Each row was made from one small tree. The marks that hang from a mark follow it in brackets, in alphabetical order. Every link used is in the known rows. Write each row's tree.
Known rows:
sori{desorus lezib}: [-.12,-.13,-.10,-.14,.07,.00,-.02,.23,.01,.15,.05,.10,-.09,.00,.08,.09,-.01,-.63,-.08,-.52,.04,-.07,.17,.13,.01,.17,.18,.23,-.07,.07,-.02,.02,.07,-.14,.15,.18,.05,.02,.14,-.02,-.04,-.04,-.28,-.12,-.09,.13,.08,.05,.00,.13,.06,.30]
desorus{sori{teno} zagad}: [-.01,.19,.14,.33,.08,-.07,-.05,.09,.37,-.10,.05,.14,-.13,-.06,.00,.15,.03,-.04,-.14,.17,-.18,-.13,-.01,.05,-.03,-.01,.25,.16,-.12,.04,-.12,-.02,-.26,-.10,-.04,-.29,.02,-.02,.09,.06,.02,.08,.09,-.07,.07,-.07,.03,-.10,.08,.00,-.10,-.02]
zagad{desorus{riku{teno} sori{lezib}}}: [.04,-.21,-.21,-.19,.05,-.04,-.15,.18,-.41,.04,-.16,.13,.06,-.19,.07,-.07,.10,-.14,-.02,.18,.20,.11,-.14,.49,-.01,.18,-.47,-.41,.04,-.31,-.16,.07,.15,.25,-.11,.06,.06,-.22,-.24,-.13,.06,.23,.11,.24,-.12,.24,.19,-.16,-.16,.09,.08,.02]
desorus{riku sori{teno} zagad}: [.04,.12,.04,.24,.02,-.10,-.17,-.03,.15,-.06,.04,.00,-.22,-.01,-.10,.20,-.06,-.15,-.24,.11,-.14,.04,-.19,-.13,.02,-.01,.12,-.11,-.18,-.07,-.23,.20,-.12,.18,.06,-.34,.06,.02,.02,.16,.04,.24,.19,.03,.00,-.07,.05,-.06,.13,.04,-.12,.11]
desorus{riku{teno} sori}: [.05,.14,.02,-.18,.09,.05,-.14,.34,-.26,.04,.04,.13,.16,-.05,.20,-.06,.03,-.28,.13,.34,.09,.08,.02,.01,-.20,.02,-.28,-.05,.09,-.31,-.20,.25,.17,.15,-.18,-.20,.14,-.10,-.03,-.01,.30,.31,.13,.29,-.02,.11,.01,-.01,-.14,.20,.13,-.05]
desorus{zagad}: [.05,.08,.24,.00,.01,-.09,.01,.06,.19,-.16,.07,-.08,-.22,.07,-.07,.06,-.25,.00,-.07,-.08,-.05,-.13,.13,-.24,.06,-.02,.16,.27,-.13,.07,.03,.07,-.10,-.22,.04,-.17,-.03,.10,.10,.03,.01,.19,-.07,-.10,.17,-.07,-.02,.15,.18,-.06,-.05,-.13]
sori{teno}: [.00,.15,.09,.23,.03,-.02,.12,.29,.17,-.12,.08,.03,.08,-.02,-.06,.11,-.09,-.09,-.04,.25,-.14,.03,.02,-.05,.07,-.10,.11,-.01,-.13,.18,-.09,.01,-.03,-.03,-.12,-.18,.00,-.01,.08,-.10,-.02,-.25,-.04,.10,.08,-.09,-.07,-.02,-.05,-.09,-.02,.14]
zipad{zagad{desorus{riku sori}}}: [.07,-.02,-.19,-.02,-.23,.06,.06,-.09,.05,-.16,.01,.10,.23,-.09,-.15,.04,.18,-.12,.15,.51,.21,.39,-.12,-.19,-.18,-.08,-.30,-.26,.30,-.14,-.17,.00,.14,.30,-.23,-.38,-.01,-.21,-.22,-.12,-.03,.07,.10,.14,.02,.03,.10,-.27,-.10,.22,-.01,-.09]
teno{sori}: [-.05,.07,.04,-.03,.10,-.03,-.06,.06,-.03,-.05,-.09,-.07,.19,-.02,-.09,-.07,-.05,-.10,.06,.19,-.13,-.02,.07,-.06,-.05,-.13,.02,.11,-.03,.14,.10,-.05,-.03,-.16,.00,.20,-.10,-.08,-.05,-.02,.08,-.19,-.15,-.05,.07,-.23,-.06,.26,-.12,-.16,-.11,.03]
zipad{zagad{desorus{riku{teno} sori}}}: [.15,.04,-.16,-.08,-.10,.10,.02,.02,-.15,-.13,.00,.15,.35,-.11,-.08,-.13,.16,.10,.21,.72,.24,.34,.07,-.08,-.21,-.04,-.50,-.21,.28,-.15,-.06,.06,.31,.20,-.33,-.22,.08,-.25,-.23,-.15,-.02,.10,.19,.38,.11,.15,.03,-.20,-.12,.13,.01,-.30]
desorus{zagad{zipad}}: [.05,.26,.26,.15,-.06,.06,.26,-.23,.32,-.15,.10,-.24,-.19,.08,-.09,-.21,-.16,.28,.15,-.25,-.03,-.11,-.03,-.29,.05,-.05,.34,.31,.05,.11,.04,.03,-.04,-.19,-.03,-.09,-.01,.14,.18,-.01,-.02,-.05,-.03,-.19,.18,-.05,-.12,.13,.11,-.09,-.03,-.18]
zagad{desorus{riku sori} zipad}: [.04,.13,-.15,-.05,-.22,.07,.09,-.09,.04,-.24,-.01,.04,.06,.00,-.07,-.14,.17,-.17,.06,.23,.05,.14,-.30,-.15,-.05,-.08,.01,-.20,.29,-.23,-.47,.04,.26,.34,-.06,-.31,.02,-.14,-.24,-.10,.21,.03,.10,-.17,-.02,.07,-.04,-.22,-.17,.09,-.06,-.05]
riku{desorus{sori zagad{zipad}} teno}: [.04,.36,.28,-.28,-.07,.08,.08,-.28,.05,-.03,.15,-.03,.06,.08,.17,-.10,.01,.47,.18,.00,-.10,-.26,-.20,.01,.02,.02,.14,.31,.06,-.03,.22,-.02,-.15,-.11,.07,-.04,-.15,.23,.14,.09,.14,.30,.19,-.22,.02,-.11,-.03,.06,.13,-.07,.23,-.08]
riku{teno{sori{desorus{zagad}}}}: [-.14,-.22,.20,-.01,.11,-.03,-.09,-.13,-.24,.20,-.05,-.09,.03,.19,.00,.02,-.06,.22,.02,-.30,-.10,-.08,.43,-.18,-.01,-.15,.11,.36,-.14,.02,.33,.02,-.04,-.41,.15,.33,.03,.13,.05,.12,.12,.05,.02,-.06,.09,-.13,.03,.41,-.05,-.16,-.02,-.18]
riku{desorus{zagad} teno}: [.05,.03,.24,-.20,.05,-.04,-.09,-.03,-.08,.04,.16,-.02,.08,.19,.11,.11,-.14,.41,-.02,-.07,-.10,-.12,.04,-.16,.08,-.02,-.03,.25,-.16,.11,.43,.07,-.16,-.33,.01,.05,-.09,.20,.03,.17,.00,.20,.12,.03,.02,-.16,.08,.18,.07,-.17,.14,-.12]
sori{desorus}: [.01,-.02,-.08,-.18,-.05,.06,.00,.16,-.04,.04,.18,.05,-.02,.18,.05,.06,-.03,-.52,-.06,-.25,.01,-.03,.31,-.27,-.10,-.10,.19,.28,.00,.04,-.12,.06,.11,-.22,-.01,-.10,.06,.03,.13,.03,.06,.01,-.22,-.01,.08,-.04,-.02,.10,-.08,.13,.05,.11]
riku{desorus{sori} teno}: [.05,.21,.08,-.50,.15,.10,-.19,.21,-.13,.12,.15,.20,.42,.04,.23,.11,.14,-.06,.12,.28,-.02,-.12,-.16,.21,-.09,.07,-.19,.12,.02,.00,.11,.04,-.15,-.17,-.20,-.06,-.13,.01,.00,.05,.14,.24,.11,.11,-.06,-.10,.12,-.07,-.06,.10,.26,.08]
zagad{desorus zipad}: [.19,.10,.00,.11,-.27,-.01,.29,.00,.22,-.28,.02,-.06,.10,.00,-.12,-.12,.03,.22,.14,.07,.03,.06,-.08,-.27,.10,-.21,.10,-.02,.19,.18,-.19,-.11,.24,-.02,-.08,-.20,-.12,.01,-.13,-.26,.01,-.20,-.13,-.01,.09,.01,-.21,-.05,-.09,-.04,-.08,-.23]

Which tree is each row?
[.00,.09,.16,-.03,.07,.03,-.25,.10,-.25,.06,.06,-.06,-.13,-.06,.10,-.13,-.05,.10,.06,.13,-.02,.01,.01,-.03,-.16,.04,-.18,.03,-.10,-.28,-.10,.17,-.13,.00,-.06,-.22,.12,-.02,.03,.10,.22,.50,.18,.14,-.05,.05,.10,.06,.02,.14,.06,-.22] -> desorus{riku{teno} sori zagad}
[.08,.32,.29,-.07,-.07,.12,.10,-.33,.04,.06,.13,-.16,.04,.21,.07,-.19,-.07,.67,.08,-.28,-.09,-.21,-.06,-.25,.08,-.06,.14,.30,-.13,.19,.34,.06,-.08,-.17,.09,.06,-.20,.29,.12,.08,.03,-.01,.12,-.14,.02,-.15,-.08,.22,.08,-.14,.20,-.19] -> riku{desorus{zagad{zipad}} teno}
[.08,.10,-.11,-.05,-.09,.09,.15,-.01,.19,-.24,.03,.15,.39,-.04,-.13,.12,.22,-.04,.17,.63,.13,.22,-.01,-.02,-.16,.00,-.16,-.02,.44,.04,-.09,-.14,.08,.05,-.26,-.16,-.05,-.29,-.19,-.24,-.13,-.03,.06,.10,.10,.04,-.06,-.26,.02,.18,-.05,-.15] -> zipad{zagad{desorus{sori}}}
[.12,.02,-.20,.22,-.11,.05,.09,-.02,.15,-.14,.02,.14,.31,-.10,-.24,.18,.20,-.08,.01,.74,-.01,.38,-.20,-.01,-.10,-.14,-.26,-.37,.19,-.03,-.27,-.05,.21,.36,-.21,-.33,.04,-.31,-.26,-.17,-.08,-.21,.10,.25,.06,.01,-.04,-.44,-.02,.12,-.11,-.02] -> zipad{zagad{desorus{riku sori{teno}}}}
[-.05,-.30,-.03,-.11,.04,-.05,-.19,-.03,-.25,.28,.04,-.02,-.42,.07,.13,-.05,-.11,.05,-.02,-.59,.09,-.06,.27,.01,.03,.09,-.02,.00,-.25,-.20,.17,.17,.02,-.07,.22,.14,.22,.15,.14,.20,-.08,.27,.00,.06,-.13,.20,.20,.18,.13,.03,.02,-.08] -> sori{desorus{riku{teno} zagad} lezib}
[.05,.17,-.13,.22,-.15,-.05,.22,.01,.13,-.14,-.03,.06,.07,.00,-.13,-.03,.17,.06,.00,.35,-.16,.16,-.37,-.14,.10,-.16,-.05,-.35,.13,-.12,-.49,.04,.17,.46,.00,-.35,.03,-.10,-.18,-.16,.17,-.20,.21,-.04,.04,-.09,-.23,-.32,-.06,.06,-.09,-.03] -> zagad{desorus{riku sori{teno}} zipad}
[-.26,-.26,-.10,-.19,.22,.05,.00,.16,-.28,.32,-.11,.00,.09,.02,.19,-.11,.02,-.09,.01,-.31,.06,-.08,.41,.23,.01,-.01,.00,.17,-.01,.13,.24,-.02,.00,-.18,.10,.68,.07,.03,.02,.00,-.04,-.17,-.25,.06,-.06,.06,.05,.25,-.12,-.13,-.03,.05] -> riku{teno{sori{desorus lezib}}}
[-.24,-.37,.03,.02,.08,-.07,-.08,-.26,.02,.17,-.14,-.24,-.27,.17,-.03,.10,-.03,-.04,-.13,-.61,-.01,-.16,.31,-.03,.08,.08,.30,.22,-.15,.20,.23,-.10,-.19,-.29,.25,.46,.04,.10,.12,.13,-.08,-.05,-.16,-.19,-.06,-.02,.10,.32,.11,.00,-.20,.13] -> teno{sori{desorus{zagad} lezib}}
[-.02,-.23,-.23,-.03,-.04,-.01,-.10,.05,-.11,-.09,-.17,.08,.01,-.23,.05,.05,.13,-.52,-.02,.19,.17,.12,-.30,.27,-.05,.15,-.15,-.36,.12,-.24,-.32,.03,-.01,.34,-.09,-.04,.07,-.18,-.28,-.12,.12,.30,-.01,.09,-.21,.23,.16,-.23,-.07,.15,-.08,.17] -> zagad{desorus{riku sori{lezib}}}
[-.07,.10,.08,.44,-.05,-.04,.33,-.19,.38,.11,-.01,-.19,-.40,.08,-.04,-.10,-.09,.20,-.11,-.64,-.09,-.19,.15,-.01,.25,-.01,.57,.19,-.22,.18,.03,-.05,-.19,-.05,.40,.18,.07,.31,.25,.03,-.17,-.34,-.04,-.32,.03,.03,-.18,.05,.20,-.10,-.05,.21] -> sori{desorus{zagad{zipad}} lezib teno}
[-.16,-.09,.07,-.09,.33,-.02,.00,.21,-.27,.17,-.25,-.13,.11,-.09,.05,-.14,-.07,.17,-.08,.06,.04,-.07,.19,.24,-.02,.04,-.17,.00,.04,.12,.28,-.10,.00,-.10,-.05,.62,-.02,-.04,-.03,-.04,-.02,-.22,-.08,.16,-.01,.02,.09,.28,-.13,-.17,.07,-.03] -> riku{teno{sori{lezib}}}
[-.03,-.09,.17,.30,.00,-.08,.05,.08,.24,.06,.17,-.04,-.20,.19,-.10,.19,-.08,-.04,-.16,-.28,-.21,-.16,.33,-.23,.13,-.13,.32,.23,-.25,.17,.02,.01,.00,-.28,.15,-.18,.02,.12,.19,.13,-.05,.00,-.04,-.06,.11,-.13,-.10,.12,.15,-.10,-.09,.08] -> sori{desorus{zagad} teno}
[-.08,.02,-.19,.13,.09,-.09,-.18,.33,.07,.07,-.12,.07,-.11,-.20,.14,.02,.04,-.53,-.24,.10,.01,.06,-.29,.33,.00,.16,-.01,-.31,-.09,-.07,-.29,.06,-.03,.41,-.08,.05,.10,-.13,.05,.05,-.01,.05,.07,.01,-.21,.11,.07,-.24,.00,.13,-.01,.31] -> desorus{riku sori{lezib teno}}
[.14,.06,.02,.09,-.20,.05,.17,-.01,-.15,-.18,-.02,-.04,.08,.09,-.11,-.26,-.09,.31,.20,.21,.06,.20,-.07,-.30,-.03,-.14,-.22,-.11,.04,-.12,-.09,.12,.37,.20,-.04,-.15,.11,.04,-.30,-.22,.20,-.21,.03,.13,.08,.00,-.12,-.01,-.25,-.03,.11,-.38] -> zagad{desorus{riku{teno}} zipad}
[-.06,-.21,.17,-.16,.24,-.08,-.19,-.29,-.19,.23,-.21,-.18,-.02,.01,.10,.02,-.05,.53,-.06,-.25,-.06,-.23,.02,.14,.17,.00,.03,.06,-.21,.24,.64,-.24,-.21,-.23,.09,.57,-.10,.20,-.08,.24,-.11,-.05,.01,.02,-.11,-.17,.15,.34,.08,-.31,.02,.07] -> riku{desorus{zagad} teno{sori{lezib}}}
[.03,-.17,-.20,.07,.05,-.05,.08,.34,.11,-.16,-.17,.18,.09,-.26,-.08,.18,.12,-.22,-.09,.36,-.02,.04,-.18,.43,.02,.11,-.04,-.29,.13,.08,-.31,-.25,-.03,.17,-.08,.08,-.05,-.24,-.13,-.20,-.03,-.18,.05,.15,-.01,.06,.05,-.38,-.04,-.04,-.09,.14] -> zagad{desorus{sori{lezib teno}}}
[.17,-.05,-.03,-.03,-.11,.04,.13,.04,-.15,-.12,.05,.08,.27,.02,-.17,-.09,.03,.33,.16,.54,.16,.43,.12,-.25,-.15,-.14,-.52,-.19,.17,-.09,.04,.08,.34,.16,-.24,-.13,.01,-.17,-.31,-.14,-.14,-.18,.06,.42,.11,.12,-.08,-.06,-.13,.02,.04,-.35] -> zipad{zagad{desorus{riku{teno}}}}
[-.04,-.27,-.30,-.19,-.04,.05,-.23,.11,-.15,.18,.10,.00,-.23,.07,.16,.10,.01,-.64,-.13,-.58,.12,.14,.14,.06,-.02,.11,.13,-.06,-.21,-.15,-.11,.11,.11,.05,.16,.04,.14,.03,.07,.08,-.04,.04,-.24,-.08,-.16,.16,.09,-.02,-.02,.16,.02,.25] -> sori{desorus{riku} lezib}
[.08,.03,-.19,-.07,-.05,.08,.23,-.03,.18,-.20,-.13,.08,.26,-.27,-.05,.05,.21,-.19,.14,.27,.25,.15,-.09,.29,-.06,.12,-.17,-.21,.47,.04,-.02,-.26,.05,.15,-.25,.00,-.03,-.28,-.10,-.25,-.19,-.15,.05,.07,-.08,.20,.08,-.44,.07,.07,-.05,.01] -> zipad{zagad{desorus{sori{lezib}}}}
[.06,.28,.19,-.12,-.13,.07,.04,-.48,.26,-.16,.16,-.11,.04,.15,.13,-.04,.03,.13,.01,-.22,-.09,-.33,-.34,-.14,.05,.05,.33,.32,.01,.08,.09,-.07,-.27,-.11,.09,-.10,-.22,.21,.13,.16,-.01,.22,.12,-.45,.00,-.14,-.07,.04,.18,.05,-.02,.10] -> riku{desorus{sori zagad{zipad}}}
[-.06,.08,.11,.33,-.23,-.07,.10,-.27,.25,.08,.17,-.14,-.45,.14,-.12,-.18,-.11,.14,-.05,-.53,-.18,-.06,.09,-.51,.23,-.17,.37,.09,-.27,-.03,-.12,.14,.03,.06,.33,-.26,.14,.20,.23,.17,-.07,-.21,.00,-.21,.10,-.13,-.14,.12,.12,-.01,-.05,.02] -> sori{desorus{riku zagad{zipad}} teno}
[-.03,.01,.06,.10,.13,-.05,-.10,-.23,.26,.12,-.02,.00,-.06,-.13,.11,.22,.02,.06,-.24,-.10,-.14,-.25,-.29,.43,.20,.21,.19,-.11,-.12,.10,.11,-.13,-.43,-.07,.06,.04,-.09,.10,.15,.20,-.13,.14,.05,-.14,-.19,-.15,.06,-.10,.29,-.02,-.04,.41] -> riku{desorus{sori{lezib teno} zagad}}
[-.11,.02,.05,.09,-.11,.02,.21,-.32,.28,.04,.04,-.25,-.52,.15,.05,-.18,-.09,.01,-.02,-.87,-.02,-.21,.21,-.01,.15,.16,.51,.35,.01,.13,.08,-.05,-.11,-.16,.27,.16,.09,.21,.32,.03,-.18,-.14,-.16,-.36,-.06,.16,-.11,.11,.21,-.01,-.05,.14] -> sori{desorus{zagad{zipad}} lezib}
[-.21,-.31,.07,-.07,.16,-.05,-.08,-.05,-.15,.34,-.19,-.15,-.22,.04,.14,-.11,-.09,.17,-.01,-.46,.01,-.15,.47,.10,.13,.03,.10,.22,-.18,.14,.44,-.03,-.09,-.34,.31,.55,.05,.11,.15,.11,-.10,-.06,-.12,-.07,-.03,.05,.04,.34,.06,-.13,-.06,-.04] -> riku{teno{sori{desorus{zagad} lezib}}}
[.16,-.16,-.05,-.14,-.03,-.01,-.05,.19,-.31,-.04,.00,.09,.15,-.04,-.18,.06,-.03,.13,.09,.36,.02,.21,.11,-.18,-.06,-.13,-.45,-.20,-.02,-.12,-.13,.10,.23,.06,-.17,-.28,.05,-.03,-.32,-.12,.15,.13,.02,.30,.03,.05,.06,-.01,-.19,-.02,.16,-.28] -> zagad{desorus{riku{teno}}}
[.01,-.21,-.34,.16,.03,-.14,-.02,.16,-.08,-.01,-.09,.14,.02,-.22,-.10,.12,.11,-.35,-.16,.23,.01,.09,-.32,.32,.10,.09,-.21,-.52,-.01,-.12,-.38,-.01,.03,.40,-.07,-.21,.04,-.20,-.24,-.05,-.01,.02,.04,.21,-.13,.07,.13,-.46,-.04,.05,-.15,.26] -> zagad{desorus{riku sori{lezib teno}}}
[-.07,-.12,.03,-.28,.28,.01,-.20,-.02,-.30,.19,-.23,-.03,.26,.01,.19,-.02,-.02,.30,-.05,-.06,.00,-.14,-.04,.29,.06,.03,-.22,-.08,-.03,.17,.53,-.18,-.08,-.15,-.07,.76,-.14,.13,-.07,.06,-.01,-.23,-.12,.02,-.14,-.13,.12,.23,-.10,-.18,.13,.12] -> riku{desorus teno{sori{lezib}}}
